Known rows, with every step that occurs
vozal > serasin > podek > tane: | -643 | -101 |  559 | -183 | -152 | -154 | -209 | -330 | -223 |  202 | -286 |    3 |  250 |  174 |   61 |   70 |  162 |  486 | -103 |  -15 |   36 |
podek > lafu > tutur: |    0 |  -55 |  238 |  -69 |   75 |   65 |    9 |   87 |   82 |  339 | -303 |  355 |  -23 | -231 |  -31 |   -7 |  470 |  210 |   90 |  199 |  -41 |
podek > serasin: | -208 |  -23 |   77 |  -48 | -248 | -238 |  243 | -247 | -291 | -108 | -324 |   -1 | -176 | -243 | -197 | -249 | -201 |  205 |  313 |  116 | -110 |
tane > serasin > podek: | -169 |  -57 |   42 |  -61 | -201 |  -91 |   19 |  543 | -203 |   82 | -149 | -350 |  394 |   -3 |  -85 |  -67 |  -86 |  384 |  -42 |  -19 |   88 |
tane > podek > lafu > tutur > serasin: |  513 |   80 |  205 |  619 |  206 |  297 |  -22 |  208 |  242 |  568 | -205 |  122 |  303 | -268 |   94 |  257 |  308 |  229 |    7 |  215 | -490 |
tane > tutur > serasin > podek > lafu > vozal: | -417 |   -7 | -459 |   41 |  106 |  -95 | -482 |  407 | -218 | -231 | -103 | -134 | -181 |   68 | -198 |  294 |  275 | -400 |  -71 |  415 | -293 |
serasin > podek > lafu > tutur > tane: | -409 | -383 |  173 | -412 |  187 | -117 | -156 |  325 | -165 |  133 |  -58 |  181 |  250 |  -76 | -261 |  -69 |  353 |  268 | -107 |   12 | -289 |
serasin > podek: | -504 | -129 |   31 | -116 |  -25 | -260 |   13 |  278 | -209 |   34 | -310 |  -58 |  311 | -157 |  -57 | -157 |   46 |  313 |  171 |  103 |  -64 |
vozal > serasin > podek > lafu > tutur: | -580 | -171 |  459 | -216 |   28 |   89 | -300 |  253 |    0 |  370 | -457 |  425 |  333 |   74 |    2 | -194 |  590 |  248 |    0 |  -70 |   37 |
serasin > podek > tane: | -408 |  -74 |  376 |  -82 |  -28 | -341 |  -42 | -186 | -216 |   12 | -114 |  -35 |  225 |   37 |   -4 |  192 | -105 |  582 |  -84 |  223 |   -2 |
tane > serasin: |  133 |   20 |  -23 |  -20 | -251 |   98 |  146 |  226 |  -98 |  318 | -114 | -376 |   85 | -163 |  -13 |   11 |   42 |  281 |   18 |   93 |  115 |
tane > podek: |  177 |  -22 |  114 |  295 |  -61 |   62 |  351 |  -40 |   40 |  227 | -267 | -184 |  140 | -239 |  110 |   85 |  -61 |  378 |   83 |  158 | -145 |
lafu > vozal > tane > serasin: |  262 |   13 |  -65 | -182 | -566 |  284 |  -84 |  206 |   71 |  118 | -412 | -101 | -414 | -201 |  381 | -127 |  276 |  -80 |  267 |  345 |  460 |
podek > lafu: | -154 | -115 | -155 |   71 |  171 |    1 |  -12 |   19 | -174 |  218 | -212 |  -18 | -218 |  -99 |  -92 |  147 |  311 |   19 |  -23 |  312 |  -78 |
lafu > tutur > serasin: |  208 |  128 |  278 |  110 |  -60 |   27 |  -39 |  115 |  138 |  591 | -272 |  147 |  360 | -587 |   28 | -104 |  363 |  288 |  410 |  181 | -308 |
vozal > tane > podek > lafu > tutur: |  509 |  -53 |  323 |  220 | -203 |  439 |  252 |  193 |  405 |  498 | -458 |  342 |   79 | -223 |  377 |  -59 |  508 |  302 |  118 |  344 |  109 |
tutur > tane > serasin > podek > lafu > vozal: | -360 | -308 | -273 | -283 |  104 |   14 | -456 |  436 | -380 | -259 |   88 | -327 | -292 |  248 | -176 |  238 |   72 | -179 | -350 |   18 |  -75 |
serasin > podek > lafu > vozal > tane: | -342 | -195 | -200 | -168 |  -17 |   30 | -389 |  356 |   -6 | -183 | -517 |  321 | -415 |   12 |  261 |  -62 |  441 | -200 |  160 |  438 |  205 |
lafu > tutur > serasin > podek > tane: |  -51 |  100 |  655 |   99 |  -40 | -240 | -212 |  -35 |   50 |  333 | -140 |  181 |  614 | -235 |   23 |  134 |  177 |  642 |   98 |  206 | -300 |
serasin > podek > lafu: | -477 | -166 | -119 |   -2 |  248 | -187 | -154 |  371 | -221 |   20 | -230 |   15 |   93 |   60 | -148 |   73 |  227 |  137 |  -88 |  200 | -128 |
podek > lafu > tutur > tane: | -121 | -304 |  163 | -357 |  122 |   57 |  -26 |   11 | -100 |  312 |  -49 |  188 |  -41 | -241 | -176 |  -39 |  517 |  149 |  -52 |   78 | -246 |
vozal > tane: |   47 |  -94 |  -30 | -179 | -362 |  116 |  171 |   65 |   69 |  380 | -460 |   60 |  -47 | -371 |  276 | -326 |  420 |  213 |  426 |  378 |  174 |
tutur > tane > podek > lafu > vozal > serasin: | -224 | -297 |  -29 |   -4 |   91 |  361 | -344 | -270 | -146 |   86 | -180 |  -92 | -546 |  150 |  119 |  260 |  327 | -261 | -255 |  -32 | -250 |
vozal > serasin > podek: | -739 | -153 |  248 | -227 | -137 |  -49 | -160 |  147 | -191 |  248 | -428 |    1 |  352 |   -3 |   21 | -288 |  298 |  230 |  135 |  -91 |   30 |
serasin > podek > lafu > vozal: | -560 | -153 | -171 |  -41 |  268 | -184 | -407 |  212 | -206 | -316 | -334 |  171 | -375 |   87 |   -5 |  142 |  149 | -148 |  -53 |  282 |  -56 |

Rows
|  245 |  -37 | -252 |  -58 | -248 |  372 | -264 |  281 |   52 |  121 | -348 |  -39 | -623 |   21 |  305 |   97 |  408 | -290 |   17 |  432 |  380 | => podek > lafu > vozal > tane > serasin
| -797 | -115 |  172 | -268 | -138 |  -68 | -440 |   17 | -165 |  -80 | -528 |  172 |  -93 |   17 |  155 | -172 |  226 |  -50 |  198 |    0 |   85 | => lafu > vozal > serasin > podek
| -340 |  -50 | -320 |  237 |  357 | -107 | -627 |  345 | -196 |  -87 | -250 |   37 | -164 |  -28 |  -22 |  221 |  233 | -289 |   47 |  338 | -370 | => tutur > serasin > podek > lafu > vozal
| -208 | -132 | -119 |   47 |   20 |   33 | -144 |  619 | -211 |   62 |  -73 | -316 |  144 |  225 | -154 |  139 |   94 |  156 | -309 |   90 |   24 | => tane > serasin > podek > lafu
| -702 |  -81 |  391 | -368 | -366 | -147 |  -63 | -284 | -232 |   63 | -115 | -174 |  271 |  263 |  -59 |   89 |  215 |  359 | -204 |   88 |  175 | => vozal > serasin > podek > tane > tutur
| -785 |  -39 |  323 | -395 | -370 | -122 | -332 | -410 | -217 | -246 | -243 |  -33 | -207 |  280 |   55 |  179 |  156 |   79 | -144 |  166 |  228 | => lafu > vozal > serasin > podek > tane > tutur
| -331 |  -70 | -447 |  116 |  123 |  -93 | -192 |  493 | -246 |  110 |  -13 | -318 |  287 |   15 | -295 |  155 |  297 |  -99 | -116 |  311 | -381 | => tane > tutur > serasin > podek > lafu
|   96 | -310 | -154 |  125 |  200 |  197 |  127 |   -1 | -183 |  198 |   25 | -325 | -122 |  -18 | -113 |  284 |  108 |  133 | -286 |   85 | -454 | => tutur > tane > podek > lafu
|   25 | -235 | -103 | -315 | -243 |   97 |   86 |  149 | -307 |  305 |  116 | -584 |   42 | -181 | -176 |  -31 |   86 |  224 |  -84 |  -57 | -123 | => tutur > tane > serasin
| -263 |   -8 |  -86 |  172 |   94 | -211 | -203 |  396 | -168 |  235 | -231 | -179 |  457 | -291 |  -92 |  -29 |  153 |  224 |  240 |  158 | -435 | => tutur > serasin > podek
|  -10 |  -96 |   18 | -195 | -490 |  118 |   67 |  645 |  -33 |  236 | -312 | -241 |  365 |  -67 |  198 | -312 |  202 |  325 |  130 |  132 |  312 | => vozal > tane > serasin > podek
|   91 |  159 |   -4 |  114 | -224 | -117 |   44 | -359 | -161 |  284 |   72 | -394 |   43 | -159 | -124 |  350 |  141 |  233 |  -41 |  442 | -237 | => podek > tane > tutur > serasin
|  325 |  -22 |  177 |  199 | -545 |  146 |  479 | -116 |   64 |   28 | -502 |  -10 |  -67 | -240 |  212 | -348 | -124 |  346 |  363 |  212 |   33 | => vozal > tane > podek > serasin
| -469 |  -39 |  205 | -248 | -252 | -370 |  155 | -143 | -243 | -117 |    4 | -239 |  184 |  101 | -163 |  175 |  -23 |  444 | -200 |  295 |   58 | => serasin > podek > tane > tutur
|  733 |   53 |  200 |  484 | -130 |  499 |   49 |  307 |  421 |  678 | -401 |  237 |  263 | -332 |  374 |   29 |  592 |  207 |  224 |  369 | -218 | => vozal > tane > podek > lafu > tutur > serasin
| -282 |  -75 | -236 |  286 |  362 | -130 | -359 |  457 | -194 |  210 | -126 | -114 |  290 |  -63 | -173 |  158 |  292 |   15 |  -15 |  231 | -462 | => tutur > serasin > podek > lafu
|  193 | -203 |  130 | -295 |  -60 |  274 |  -43 |  278 | -108 |  393 |  127 | -147 |   40 |  -83 | -209 |   76 |  372 |  193 | -245 |  -17 |  -74 | => podek > lafu > tutur > tane > serasin
| -219 |  -33 | -321 | -172 | -430 |   -5 | -272 |  409 |  -39 |  -92 | -362 |  -91 |  -36 | -244 |  175 | -182 |  363 | -230 |  406 |  482 |  -11 | => lafu > vozal > tane > tutur > serasin > podek
|  158 | -185 |  486 |  -92 | -342 |   21 |  426 | -255 |  -88 |   11 | -113 |   10 |  151 | -338 | -153 | -227 | -240 |  473 |  122 | -197 | -360 | => lafu > tutur > tane > podek > serasin
| -295 | -303 |  -31 | -371 | -164 |  -82 |  -38 |  496 | -357 |   72 |  105 | -573 |  372 |  -10 | -248 |  -87 |  -64 |  305 | -151 | -168 | -138 | => tutur > tane > serasin > podek
|   -8 |   79 | -324 |   37 | -178 |  -34 |   95 |  109 | -181 |  334 |  -66 | -391 |  120 | -357 | -170 |   18 |  249 |  -18 |  207 |  321 | -338 | => tane > tutur > serasin
|  157 | -121 |  274 | -176 | -313 |  294 |  -65 |  780 |  177 |  327 | -348 |  181 |  327 |   13 |  184 | -217 |  511 |  300 |  -10 |  187 |  335 | => vozal > tane > serasin > podek > lafu > tutur
| -132 | -252 |  390 | -492 | -250 |   14 |    1 |  528 | -151 |  211 |   48 | -202 |  576 | -144 | -163 | -192 |   86 |  491 |  -63 | -260 |  -73 | => lafu > tutur > tane > serasin > podek
| -341 |    5 | -254 |  -24 | -124 | -196 |  -29 |  438 | -203 |  119 |  -73 | -366 |  467 | -192 | -252 |  -55 |  170 |   91 |  145 |  215 | -336 | => tane > tutur > serasin > podek
|  130 |  -10 |  195 |  332 | -272 |  -65 |  430 | -188 | -143 | -104 | -305 | -144 |  -22 | -186 |  -66 |  -94 | -413 |  387 |  157 |   30 | -192 | => tane > podek > serasin
| -729 |  -65 |  487 | -195 | -152 | -162 | -497 | -442 | -172 | -104 | -365 |  183 | -187 |  208 |  202 |  168 |  170 |  201 |  -28 |  108 |  159 | => lafu > vozal > serasin > podek > tane
|  171 |  -74 |  -64 |  443 |  187 |  177 |  195 |   55 |    8 |  215 | -214 | -134 |  -81 |  -12 |   61 |  269 |   84 |  190 | -171 |  251 | -214 | => tane > podek > lafu
|  376 |  -56 |   96 |  167 | -367 |  251 |  385 |   94 |  213 |  396 | -441 |  -65 |   82 | -292 |  406 | -159 |  199 |  333 |  277 |  321 |   75 | => vozal > tane > podek
|  104 |  -23 |  -85 |  398 |  169 |  165 |  -98 |  -61 |   50 | -107 | -283 |   28 | -533 |   -3 |  199 |  396 |   43 | -133 | -133 |  320 | -118 | => tane > podek > lafu > vozal
|  -69 |  -69 |  -28 | -248 | -488 |  125 | -207 |  532 |   -9 | -104 | -406 |  -83 | -100 |  -22 |  344 | -209 |  147 |   20 |  212 |  239 |  398 | => lafu > vozal > tane > serasin > podek
